In the rows, zero is written as 128.
Known rows, with every way that one mark hangs from another
[Q823 [Q564 [Q442 Q461]]]: [160 111 150 132 136 120  92 117 126 105 172 135 131 140 135 125 127 118
 128 143 145 124 118 153 121 132 121 130 154 121 130 120 143 124 157 136
 123 128 117 146  89 134 133 142 122 155 126 140 121 139 153 138 135 121
 143 122 136 155 125 119 146  93 111 113  88 168 153 138 147 151  99 141
  79 140 148 100 146  94]
[Q415 [Q442 Q450 Q461]]: [129 119 132 107 115 128 115 120 124 142  97 154 127 139 122 116 141 124
 104 165 139 151 121 132 129 113 131 118 129 115 168 148 127 123 132 116
 184 157 127 154  92 131 138 136 159 137 127 135 114 138 134 132 111 142
 134 137 117 122 163 143 108  66 127 157  46 142 124 129 161 166 115 143
 117 118 128  82 125 113]
[Q564 Q442]: [165 120 148 141 142 150 126 110 101 134  86 142 121 133 132 137 129 111
 114 161 130 119 106 124 132 168 131 148 165 126 165 126 129 126 168 126
  93 111 136 196  89 141 134 142 126 166 118 121 114 135 150 146  97 112
 134 126 128 120 108 108 149  83 110 118  99 176 178 119 160 151 105 138
  75 116 147 109 146 115]
[Q415 [Q442 Q450 Q461 [Q564 Q823]]]: [151  98 135 124 120 123 124 132 130 120 138 157 120 147  99 106 166 133
 104 161 168 165 125 144 139 111 125 114 177 111 157 141 135 125 106 114
 164 158 123 120  91 130 144 134 150 131 119 133 115 148 131 148 117 153
 137 137 130 138 168 140 101  99 128 153  46 153 132 123 168 167 101 140
 102 119 132  85 125 108]
[Q823 [Q461 [Q442 [Q450 Q720]]]]: [137 116 139 126 137 146  90 111 117 140 112 143 148 108 134 136 119 101
 155 141 146 137 138 129 110 162 158 126 138 140 158 121 127 122 158 120
 176 141 117 175 115 116 128 140 126 143 116 133 115 124 142 127 135 133
 148 131 131 135 135 147 159  72 167 119  36 129  92 108 181 114 108 166
  97 130 124 139 142  88]
[Q450 [Q442 Q415 [Q564 Q823]] Q720]: [192 108 138 152 138 157 143 132  94 113 136 146 143 129 102 118 137 109
 139 128 145 181 132 135 122 169 217 101 192 146 150 117 131 122 129 146
  73 136 115 145 104  87 116 129 139 143 125 133 105 146 131 188 122 152
 151 126 127 155 144 104 193 159 198 135 108 121  27 123 188 132  94 141
 104 139  88 132 140  89]
[Q172 Q720]: [163 118 134 127 167 127 116 118 104 132 103 149 134 104 127 126 107 110
 145 137 155 112 120 141 112 138 133 111 131 126 158 131 127 130 183 121
  75 136 122 214  98  98 123 135 129 210 129 126 116 131 151 144  92 139
 135 122 107 149 141 118 154 101  71 115 109 144 132 124  64 158  94 139
 104 138 139 151 140 109]
[Q442 Q415 Q450 Q461 Q564]: [108 114 114 108 154  92 136 132 123 104 165 155 133 179  93  91 158 118
 108 135 133 155 147 141 132 145 114  82 157 126 121 157 147 138  78 111
 213 132 115  36 122  96 129 116 132 120 142 143 142 145 126 152 151 169
 137 126 129 154 121 137 130 194  69 147  38 130  95 103 174 152 136 140
 119 163 128 100 121  99]
[Q415 [Q442 Q450]]: [117 124 134 110 121 143 117 119 123 144  96 149 131 133 128 125 131 121
 102 164 129 146 116 129 125 128 138 124 129 117 172 144 133 123 155 116
 116 157 131 176  91 128 140 136 157 148 125 129 116 133 135 136 105 141
 134 136 113 121 167 129 112  67 123 155  63 146 127 134 167 159 121 140
 117 116 128  90 129 116]
[Q564 Q823]: [152  90 130 155 167 133 136 143 100 137 103 151 122 117  91 124 129 111
 146 147 132 117 127 142 130 162 128 121 179 137 155 118 140 129 153 116
  73 136 136 205  84 109 140 146 119 165 109 116 119 150 149 180 101 142
 129 130 128 127 162 119 145  91  71  81  89 165 168 117 177 158  87 151
  81 119 139 161 140 107]
[Q172 [Q720 [Q450 Q442]]]: [174 139 142 128 160 135 112 121 107 137  87 154 135 100 129 127 104 126
 138 147 149 126 114 139 122 142 169 123 137 130 156 130 127 129 183 134
  90 135 125 218 117  93 123 128 130 203 142 122 108 125 138 142  93 133
 139 120 112 145 140 138 137  96 156 134 204 132 117 129  60 161  98 143
 108 136 113 136 141 105]
[Q415 Q442]: [127 121 132 115 121 150 115 117 116 133 102 145 134 125 133 128 133 120
 107 164 134 143 115 124 131 126 140 122 135 113 176 139 132 121 173 124
  61 160 132 195  76 125 137 138 157 156 123 125 111 133 145 143  96 136
 134 134 109 126 173 117 119  68 111 152 100 146 131 132 159 159 107 132
 111 111 132 100 131 113]
[Q172 [Q720 [Q450 [Q442 Q461]]]]: [180 137 141 127 157 128 111 120 108 135  88 156 132 104 126 124 108 128
 139 147 153 128 118 138 122 134 165 120 138 127 155 132 123 129 172 133
 122 134 123 208 118  95 122 128 132 199 142 126 107 127 137 141  96 135
 138 121 114 147 138 145 134  94 155 135 193 131 115 128  59 164  95 143
 109 137 112 133 139 104]
[Q442 Q415 Q564]: [106 117 115 119 162 123 139 127 111  92 173 140 144 158 108 107 148 113
 113 133 125 141 138 131 137 162 132  86 163 125 129 144 151 137 136 122
  38 135 121  91 100  88 125 121 131 146 135 128 136 142 144 166 131 158
 137 119 116 161 134  97 144 198  50 140 117 134 105 107 173 141 126 125
 111 154 133 124 130  99]
[Q461 [Q442 Q415 [Q450 Q720]]]: [120 126 121 123 131 140 131 123  99 143 100 148 144 123 116 126 112  87
 134 131 105 121 132 130 111 166 193 106 140 144 140 130 127 129 141 125
 115 152 119 144 117  91 127 129 139 135 132 136 116 129 133 158 123 146
 145 128 118 131 125 129 184 129 237 107  67 109  67 107 180 134 128 152
 100 135 110 121 138 100]
[Q720 Q172 [Q450 [Q442 Q461 Q564]]]: [148 171 136 134 148 142 106 121 134 112 114 160 144 125 128 119 129 170
 127 173 131 140 117 124 137 164 212 128 151 129 147 120 132 133 156 157
 135 139 140 136 127  90 123 140 134 153 141 123 108 125 106 135 147 113
 109  97 129 167 135 152 116  83 153 164 209  63 119 132 159 181 106 119
 128 132  85 117 125  84]
[Q564 [Q442 Q415] Q823]: [157  96 131 171 146 141 140 132  94 139  81 154 105 139  86 122 121 109
 101 152  99 122 122 131 143 165 124 146 208 127 163 114 142 135 133 112
  91 116 137 198  82 140 133 133 127 158 108 113 118 152 145 204 110 136
 142 136 139 112 124 109 142 129 132  92  86 192 202 101 173 129 100 153
  47 119 144 114 145 115]
[Q823 Q564]: [127 113 140 121 152 121  94 127 127 106 187 132 146 130 136 126 120 115
 145 134 143 119 125 155 113 141 129 108 130 130 125 122 151 126 179 134
  58 144 117 152  91 106 132 142 123 161 131 137 128 135 154 137 133 133
 136 117 121 164 151 113 150 100  71 109 103 145 124 143 154 155 104 139
 104 148 139 133 142  90]
[Q720 Q172 Q450]: [115 179 129 133 167 144 106 121 134 130  86 157 145 119 131 126 107 159
 131 173  99 110 115 113 130 173 178 135 128 129 153 112 137 141 189 148
  90 149 146 180 121  93 129 146 132 168 132 114 118 120 113 138 137 114
 102  96 119 158 139 151 140  67  72 137 210  81 162 133 176 179 119 121
 123 129 102 139 125  97]
[Q442 Q450]: [118 124 134 114 161 127 129 126 114 147 102 151 138 137 122 126 126 107
 134 146 126 123 123 136 117 168 128 115 126 141 152 143 138 129 150 112
 151 128 129 157 112 105 137 138 124 152 129 130 130 134 136 132 114 139
 129 125 118 124 134 132 143  91  69 117  50 142 127 126 172 164 127 148
 118 137 129 132 134 109]
[Q450 [Q442 Q415 Q564] [Q720 Q172]]: [170 143 132 145 134 161 127 119 109 106 136 147 158 131 122 122 123 132
 135 137 130 175 129 123 113 173 242 104 163 139 153 112 127 125 144 157
  79 140 119 130 110  80 105 134 147 146 130 135 105 137 116 171 145 136
 135 108 122 173 136 105 193 146 176 160  98  69  22 133 186 141 106 120
 126 144  76 126 132  80]
[Q461 [Q442 Q415 Q450 [Q564 Q823]]]: [121 102 123 132 138 128 136 134 110 120 145 151 133 135  94 114 140  97
 126 131 129 125 137 148 125 162 172 101 185 136 125 132 139 132 115 116
  91 145 121 102 112  94 135 125 125 130 131 130 121 140 135 169 131 154
 144 128 130 141 133 122 139 161 228 105  70 120  98  96 172 139 117 145
  85 137 124 118 138  96]
[Q720 Q172]: [115 148 124 133 160 142 110 115 125 126 106 151 148 119 132 129 109 140
 138 159 112 109 118 121 116 169 165 123 127 128 159 117 133 134 181 136
  81 142 139 176  95  97 124 155 131 171 122 121 118 129 126 143 136 116
 104 102 115 156 144 119 146  73  35 127  81  84 149 131 166 172 109 117
 122 129 122 149 127  96]

Rows
[146  99 137 132 125 145 113 125 128 111 146 146 128 129 112 120 157 131
 110 158 166 161 125 136 138 122 132 123 182 109 165 129 139 123 145 120
  64 160 126 160  77 131 138 137 149 146 112 122 111 142 141 153 113 145
 139 135 127 145 179 119 106  94 111 153  88 158 140 123 172 146  91 134
  95 114 137 103 132 103]
[Q415 [Q442 [Q564 [Q823 Q461]]]]
[168 117 148 132 138 128 125 113 109 141  82 153 114 147 123 126 136 113
 112 162 136 129 112 132 131 155 118 145 160 127 160 135 126 127 126 117
 217 109 130 156 106 147 136 139 126 147 122 132 118 138 137 136 110 120
 135 130 138 114 100 135 138  81 126 121  43 172 169 114 160 157 114 150
  81 123 142  90 141 114]
[Q564 [Q442 Q450 Q461]]
[119 179 127 135 151 149 110 122 132 114 113 158 146 131 124 118 115 164
 113 168 101 140 121 118 134 174 216 125 150 128 145 119 141 138 163 154
  86 141 140 135 126  84 118 132 136 154 145 117 114 125 106 152 152 120
 113  98 125 166 137 139 119 116 153 167 222  61 114 129 166 164 122 117
 130 140  82 116 126  86]
[Q720 Q172 [Q450 [Q442 Q415 Q564]]]
[199 138 142 144 129 156 116 116 106 130  92 153 151 111 131 131 118 132
 157 147 148 164 121 125 108 160 235 118 142 142 168 108 109 118 149 158
 172 139 123 175 107  93 111 148 145 152 124 140  95 135 117 152 131 120
 127 111 124 157 138 131 192  70 182 144  71  73  37 139 175 162  85 133
 126 127  78 134 133  84]
[Q450 [Q442 Q461] [Q720 Q172]]
[138 124 132 131 137 122 129 114 104 141  82 154 114 161 114 118 126 111
  93 155 103 132 121 126 135 154 118 133 158 126 155 139 133 133 113 113
 213 111 128 138 106 140 129 129 133 141 127 133 126 140 134 157 123 133
 140 133 133 114  97 130 138 125 128 129  45 167 159 107 163 139 130 150
  81 134 139  82 137 113]
[Q564 [Q442 Q415 Q450 Q461]]
[134 136 135 120 119 153 115 119 127 145  90 153 137 128 129 127 122 129
 110 164 125 154 116 123 115 131 164 126 129 121 177 128 128 126 157 128
 121 167 128 179  95 124 133 142 165 148 119 131 110 131 123 139 116 138
 131 126 113 133 165 132 148  61 127 156  53 122 108 141 183 159 118 133
 121 117 113  96 126 110]
[Q415 [Q442 [Q450 [Q720 Q172]]]]
[160  86 139 144 167 130 123 135 121  99 173 146 132 130 100 116 161 122
 145 144 180 147 136 145 136 161 117 113 201 128 142 122 145 128 137 120
  77 132 124 138  94 110 137 140 112 154 110 123 123 146 149 156 125 146
 135 126 138 159 151 118 133 129  50 114  85 160 146 112 180 144  86 143
  89 133 144 150 139  93]
[Q442 [Q564 [Q823 Q461]]]
[150 110 134 114 118 132 117 119 125 105 147 147 131 139 124 113 165 131
 108 161 169 161 122 132 140 110 130 108 159 105 158 144 130 122 134 128
 106 161 123 129  80 124 139 135 156 140 124 133 112 139 141 136 109 143
 135 131 121 147 166 124 109  97 109 166  91 142 120 125 159 168  95 125
 111 120 136  86 126 107]
[Q415 [Q442 Q461 Q564]]
[188  94 143 139 138 131 130 131 105 107 147 149 131 130 105 118 158 122
 138 145 183 161 127 150 137 150 177 107 191 132 148 133 128 116 119 132
 137 119 126 132  97 101 129 137 120 144 132 135 106 148 139 157 115 136
 139 130 136 147 150 121 113 114 176 136  94 129  87 116 147 165  80 141
 104 128 112 123 138  90]
[Q450 [Q442 Q461 [Q564 Q823]]]
[166 141 133 126 155 125 114 121 106 134  89 156 133 110 120 119 104 126
 130 145 137 130 122 136 124 134 166 115 135 129 153 133 127 131 165 132
 121 136 123 197 121  91 119 122 136 195 145 125 112 128 136 151 102 141
 140 122 113 148 137 142 134 115 159 137 194 127 111 122  60 156 103 143
 108 142 110 128 137 104]
[Q172 [Q720 [Q450 [Q442 Q415 Q461]]]]
[ 92 125 107 108 150  98 131 127 110 140 103 157 131 163  99 101 124 108
 111 141  93 134 143 132 126 145 117  93 121 132 141 154 140 137 100 107
 244 132 122 100 117 100 127 124 138 128 140 140 140 142 128 158 141 160
 137 130 121 126 125 147 135 152  81 130  27 132 107 105 169 146 143 155
 120 155 123 108 125 106]
[Q442 Q415 Q450 Q461]
[183 106 143 118 154 112 136 130 123 109 158 155 136 154 108 106 171 117
 150 139 189 165 134 144 120 148 135  98 165 139 134 135 128 129  97 129
 222 138 111  73 123 102 135 138 129 129 125 148 123 142 126 127 130 155
 133 120 135 163 120 147 182 132  76 132  30 133  72 123 193 171 105 141
 118 147 121 121 127  97]
[Q442 [Q450 Q720] Q461 Q564]
[165 116 137 119 150 116 130 127 111 144  95 156 135 138 116 115 137 109
 152 143 147 145 130 135 111 148 137 107 128 146 151 134 123 128 118 125
 252 139 119 138 120 106 132 141 136 138 122 144 122 138 127 133 121 146
 132 126 124 135 126 157 189  88  87 115  21 136  86 126 188 166 111 156
 118 139 116 129 131 103]
[Q442 [Q450 Q720] Q461]
[121 110 112 116 155 102 135 126 112  87 175 148 136 164 101  95 161 118
 116 134 141 149 144 133 141 141 119  79 163 120 126 149 143 136 104 125
 136 137 117  64 102  92 126 122 133 132 136 138 136 147 140 163 139 160
 136 122 122 162 130 119 137 194  52 143  92 131 100  99 168 150 115 131
 110 156 134 114 124  97]
[Q442 Q415 Q461 Q564]
[124 126 113 116 147 109 136 129 106 144  95 158 136 157  99 103 122 104
 125 134 100 150 145 127 115 148 139  92 123 141 143 140 133 138 101 119
 248 144 115 110 123  97 122 126 147 126 130 144 134 142 121 163 141 164
 142 128 121 133 122 149 188 151  93 126  23 127  72 113 194 141 136 157
 119 156 109 115 124 103]
[Q442 Q415 [Q450 Q720] Q461]
[117 140 109 121 146 112 128 125 116 141  93 162 140 156 101 103 113 121
 123 140  87 147 143 124 110 150 154  98 121 139 147 131 132 140 104 125
 252 147 118 105 124  94 117 131 150 130 128 143 132 139 111 163 157 156
 130 117 121 143 123 152 186 142  84 133  12  98  79 117 195 146 138 147
 124 155 102 116 120  98]
[Q442 Q415 [Q450 [Q720 Q172]] Q461]
[143 105 132 140 141 141 124 129 106 109 150 144 138 133 103 118 139 119
 121 139 140 166 138 139 133 164 181 106 186 132 148 133 142 123 127 126
  90 121 123 135 100  97 119 125 126 142 133 128 115 147 138 177 132 147
 148 132 131 146 151 107 113 155 175 148 101 129  80 110 159 126 102 145
 104 140 109 122 140  86]
[Q450 [Q442 Q415 [Q564 [Q823 Q461]]]]
[143 140 134 144 138 147 129 113 108 144  74 152 128 150 119 126 108 114
 100 153  89 134 115 119 121 172 153 142 155 133 162 121 134 136 138 126
 151 121 128 161 110 134 124 133 140 150 120 128 121 135 125 164 130 128
 137 123 131 125 100 120 177 121 131 129  50 147 142 116 184 134 133 141
  84 134 124  95 137 110]
[Q564 [Q442 Q415 [Q450 [Q720 Q172]]]]
[140 177 139 137 153 152 106 121 134 114 114 158 147 122 132 124 123 167
 127 171 125 136 114 123 134 173 218 132 152 129 149 116 135 132 172 156
  88 139 142 149 126  88 123 141 130 158 140 117 108 122 109 137 142 112
 109  97 127 167 140 143 119  85 150 162 220  64 121 134 162 177 110 116
 128 131  85 123 128  88]
[Q720 Q172 [Q450 [Q442 Q564]]]
[173  98 147 143 142 147 119 127 110 110 150 146 137 121 114 126 149 121
 139 143 174 163 128 146 134 164 180 116 190 134 154 128 133 115 140 129
  93 118 126 153  98 104 126 136 116 152 128 129 107 142 141 157 118 135
 143 131 135 146 154 112 114 111 170 140  98 134  90 120 155 144  87 144
 102 129 113 132 143  86]
[Q450 [Q442 [Q564 [Q823 Q461]]]]
[132 181 135 136 150 155 102 120 128 132  83 157 147 115 135 130 105 163
 127 175 104 127 112 118 130 175 219 137 135 133 159 115 132 131 182 153
 103 140 145 181 123  90 121 142 133 163 139 116 107 121 108 140 137 108
 108 101 123 153 142 147 123  64 156 155 216  65 128 137 160 176 114 123
 129 128  83 127 129  90]
[Q720 Q172 [Q450 Q442]]
[ 97 115 134 118 127 121  59 114 140 112 194 132 151 126 133 124 107 108
 140 125 127 135 150 154 104 136 145 113 132 130 122 120 150 126 151 122
 158 149 104 124 113 117 123 133 122 134 128 142 129 128 146 133 177 140
 159 127 135 162 144 141 132 113 181 123  40 129  92 118 161  97 120 165
  91 156 132 115 144  70]
[Q823 [Q461 [Q442 Q415 Q450]] Q564]
[115 135 120 127 132 143 125 120 107 142  98 152 147 121 116 125 106  98
 133 135  95 120 131 129 108 168 204 108 137 142 143 124 126 132 143 129
 118 156 122 140 118  90 124 132 140 136 131 134 115 128 125 159 137 141
 137 120 119 139 124 130 183 122 229 111  57  88  70 110 181 138 129 144
 103 137 105 122 134  95]
[Q461 [Q442 Q415 [Q450 [Q720 Q172]]]]
[150  85 134 156 150 141 108 131 110 136 109 149 128 101  97 129 124 108
 153 146 143 124 139 141 127 158 140 129 184 136 160 110 135 126 150 114
 116 140 130 206  91 117 135 146 116 155 104 119 114 144 149 171 121 139
 142 134 140 129 161 135 136  80 140  87  64 156 154 104 177 126  82 166
  70 118 137 158 145  94]
[Q564 [Q823 [Q461 Q442]]]
[148 100 135 131 126 144 124 129 122 112 143 147 126 131 110 117 157 130
 107 160 161 157 120 137 139 124 137 118 181 111 161 132 139 124 146 123
  40 162 128 160  75 125 141 136 150 149 115 123 110 145 143 158 104 146
 136 134 123 142 178 113 112 100 115 148 101 156 140 127 168 160  92 128
  97 113 137 101 131 108]
[Q415 [Q442 [Q564 Q823]]]
[165 115 145 122 163 132 139 131 121 114 158 148 142 148 118 117 157 112
 146 135 175 160 127 140 115 170 145 104 164 143 137 130 138 128 129 129
 124 138 115 101 121  97 134 136 127 143 123 138 124 137 131 131 122 150
 134 118 127 159 126 126 189 134  73 128  56 137  79 130 199 162 117 136
 117 145 118 131 133  99]
[Q442 [Q450 Q720] Q564]
[151 107 138 109 158 100 132 129 127 107 165 156 131 161 109 103 172 122
 137 143 184 151 132 147 129 145 112  97 162 129 129 149 136 129  96 117
 218 129 117  65 119 106 138 134 119 131 133 144 130 142 132 123 130 149
 130 122 135 155 124 144 129 132  63 135  34 136 110 115 170 178 112 140
 119 146 134 114 126 100]
[Q442 Q450 Q461 Q564]
